Every row comes from one small tree of marks. The marks that hang from a mark follow it in brackets, in the order of their numbers. Every link used is in the known rows. Which tree was each row made from?
In the rows, 128 means zero.
Known rows:
Q_84{Q_792{Q_846}}: [ 86 133 121 178 128 128 167  91 145 133  95 147 158 136 109 143 136 100
 133 105]
Q_522{Q_864{Q_160{Q_89} Q_584{Q_634 Q_846}}}: [120  93 166 144 142 136 195  98  52  88 104  87 106  91 134 144  90 121
 120 104]
Q_84{Q_792{Q_846{Q_584{Q_634{Q_160{Q_89{Q_348}}}}}}}: [ 87 150  95 152 125 113 188 113  64 118  90 118 145 127  69 139 123 101
  78  78]
Q_792{Q_846}: [ 98 138 144 153 131 127 124  95 125 132 109 146 157 139 120 141 147 129
 139 111]
Q_160{Q_89 Q_634{Q_584{Q_846}}}: [110 141 139 143 134 115 153  89  51 140 138 155 132  79 135 150 123 110
  70 120]
Q_846{Q_584{Q_634{Q_160}}}: [149 142 100 149 169 147 162  94  30 111 122  94 150 118  89 160 151 133
 110 103]
Q_792{Q_84 Q_846}: [ 83 133 147 152 161 120 121 107 108 118  95 134 173 130 127 127 134 144
 135  97]
Q_864{Q_160}: [130  95 142 151 177 142 148 107 106  96 117 118 128 125 122 154 127 154
 104 109]
Q_846{Q_584{Q_634}}: [144 138 105 154 168 132 157  86  45 121 135  92 155 110  93 179 147 122
 138 111]
Q_864{Q_160{Q_89 Q_634} Q_584}: [143  62 127 147 158 125 202  89  38 119 116 117 103  92 116 143 120 151
  59 100]
Q_89{Q_348}: [ 98 101 136 140 164  91 113 159 114 163 155 132 143 144 103 155 131 124
 105 123]
Q_634{Q_584{Q_846}}: [101 159 142 147 142 129 148  91  68 134 148 148 152  97 146 166 136 124
 140 125]
Q_160{Q_89{Q_348} Q_634{Q_584}}: [110 109 140 132 147  77 144 143  49 171 163 146 127 119 105 158 123 118
  54 121]
Q_634{Q_160{Q_89} Q_584}: [130 137 144 136 143 138 159 121  47 131 132 140 122 138 132 140 107 144
  76  99]
Q_522{Q_864{Q_160{Q_634} Q_584{Q_846}}}: [120  66 168 157 149 129 193  95  63 119 108 128 122  90 132 134 137 132
 106 120]
Q_634{Q_160 Q_584{Q_846}}: [109 165 138 142 142 149 152  99  49 121 130 153 146 107 140 141 142 142
 106 114]
Q_522{Q_864{Q_160}}: [127  73 186 155 167 132 148 130 120 108 109 118 123 147 129 143 112 137
 120 115]
Q_348{Q_89}: [104  94 137 178 145 131 129 114 132 135 135 138 126  97 137 155 142 130
 130 128]
Q_864{Q_160 Q_584{Q_634 Q_846}}: [125 120 115 147 163 154 197  64  33  77 119  86 131  65 121 165 138 143
 135 109]
Q_634{Q_160{Q_89} Q_584{Q_846}}: [105 162 142 134 129 143 155 107  45 117 122 151 125 102 144 130 107 134
  74 100]
Q_584{Q_634 Q_846}: [109 162 121 152 158 142 129  84  93 102 131 104 155  85 121 164 139 103
 142 128]

Which tree is each row?
[102 157 120 149 168 124 150  82  42  98  94 100 182 107 101 149 148 140
 146  88]
Q_792{Q_84 Q_846{Q_584{Q_634}}}
[123  54 126 133 160  96 191 126  33 137 131 117 102  99  99 144 119 149
  43 101]
Q_864{Q_160{Q_89{Q_348} Q_634} Q_584}
[124 139 106 148 149 154 180  78  33 114 125 101 141  83 118 144 145 128
 129 114]
Q_864{Q_584{Q_634{Q_160} Q_846}}
[ 96 158 119 127 148 127 124 131  68 104 122 106 130  96 106 134 113 110
  68 106]
Q_584{Q_634{Q_160{Q_89{Q_348}}} Q_846}
[137  84 139 146 169 128 152 104  86 102 109 124 110 105 114 141 115 142
  41 104]
Q_864{Q_160{Q_89 Q_634}}
[105 160 119 138 158 132 155  94  25  86  74 103 162 113 101 124 124 145
  97  70]
Q_792{Q_84 Q_846{Q_584{Q_634{Q_160{Q_89}}}}}
[115 164 119 140 147 152 133  99  72  88 109 106 131  90 121 133 113 110
  83 105]
Q_584{Q_634{Q_160{Q_89}} Q_846}
[102 103 158 134 132 109 171 143  48 136 123 102 118 115 116 129 100 107
 103 111]
Q_522{Q_864{Q_584{Q_634{Q_160{Q_89{Q_348}}} Q_846}}}
[106 162 116 145 168 138 153  88  29  88  82 102 178 114  96 132 151 151
 123  80]
Q_792{Q_84 Q_846{Q_584{Q_634{Q_160}}}}
[104 158  95 163 123 141 198  80  68 103  76 117 146 120  84 139 123 101
  95  78]
Q_84{Q_792{Q_846{Q_584{Q_634{Q_160{Q_89}}}}}}
[ 98 116 145 127 155 100 159 121  39 112 133 141 117  81 115 151 119 139
  37 107]
Q_864{Q_160{Q_89{Q_348} Q_634{Q_584{Q_846}}}}
[119  85 125 144 143 130 198  75  34 106 107 129 107  57 128 134 120 141
  57 101]
Q_864{Q_160{Q_89 Q_634} Q_584{Q_846}}
[107  86 144 129 165 105 139 151  96 110 125 118 107 129 109 144  92 146
  55  96]
Q_864{Q_160{Q_89{Q_348}}}
[128 133 103 130 159 115 154 133  24 124 129  94 131 122  78 152 123 127
  71  93]
Q_846{Q_584{Q_634{Q_160{Q_89{Q_348}}}}}
[141  45 169 159 160 124 195 108  64 132 115 116 119 121 121 142 137 141
 107 119]
Q_522{Q_864{Q_160{Q_634} Q_584}}
[ 90 137 131 151 158 115 146  93  60 119  90 133 177 118 113 136 142 149
 133  84]
Q_792{Q_84 Q_846{Q_584}}
[108 105 134 128 150 111 122 167  93 144 126 135 115 149 106 121 103 134
  44  99]
Q_634{Q_160{Q_89{Q_348}}}
[133 118 141 146 146 110 156 103  54 152 148 144 129 111 123 157 122 120
  71 119]
Q_160{Q_89 Q_634{Q_584}}
[111  74 173 154 145 134 189 104  75 111 107 121 120 104 141 138 116 137
 133 112]
Q_522{Q_864{Q_160 Q_584{Q_846}}}
[147 139 104 141 157 141 164 100  26 109 115  94 132 116  92 150 123 128
  85  91]
Q_846{Q_584{Q_634{Q_160{Q_89}}}}
[135  65 180 159 170 127 151 122 108 117 109 124 126 134 119 140 133 131
  93 123]
Q_522{Q_864{Q_160{Q_634}}}
[122 130 121 129 162 122 127 147  71 119 133  94 126 136  92 143 113 120
  70 107]
Q_584{Q_634{Q_160{Q_89{Q_348}}}}
[115  99 189 145 143 122 169 109  66 106 110 137 113  99 141 138 105 123
  76 113]
Q_522{Q_864{Q_160{Q_89 Q_634{Q_584{Q_846}}}}}
[ 90  87 130 126 142 108 184 121  46 115 121 122 103  80 123 138  96 146
  71  93]
Q_864{Q_160{Q_89{Q_348}} Q_584{Q_846}}
[119 108 157 145 130 137 180 111  51 120 110 101 118 109 131 127 101 107
 117 110]
Q_522{Q_864{Q_584{Q_634{Q_160{Q_89}} Q_846}}}
[103 129 108 130 138 122 173 118  24 127 132 101 125  87 107 137 118 121
  89 105]
Q_864{Q_584{Q_634{Q_160{Q_89{Q_348}}} Q_846}}
[117 167 115 147 159 159 131  93  77  92 115 107 149  92 117 142 144 116
 112 118]
Q_584{Q_634{Q_160} Q_846}
[107 161  92 171 134 146 196  74  72 106  82 118 163 122  80 146 151 107
 119  88]
Q_84{Q_792{Q_846{Q_584{Q_634{Q_160}}}}}
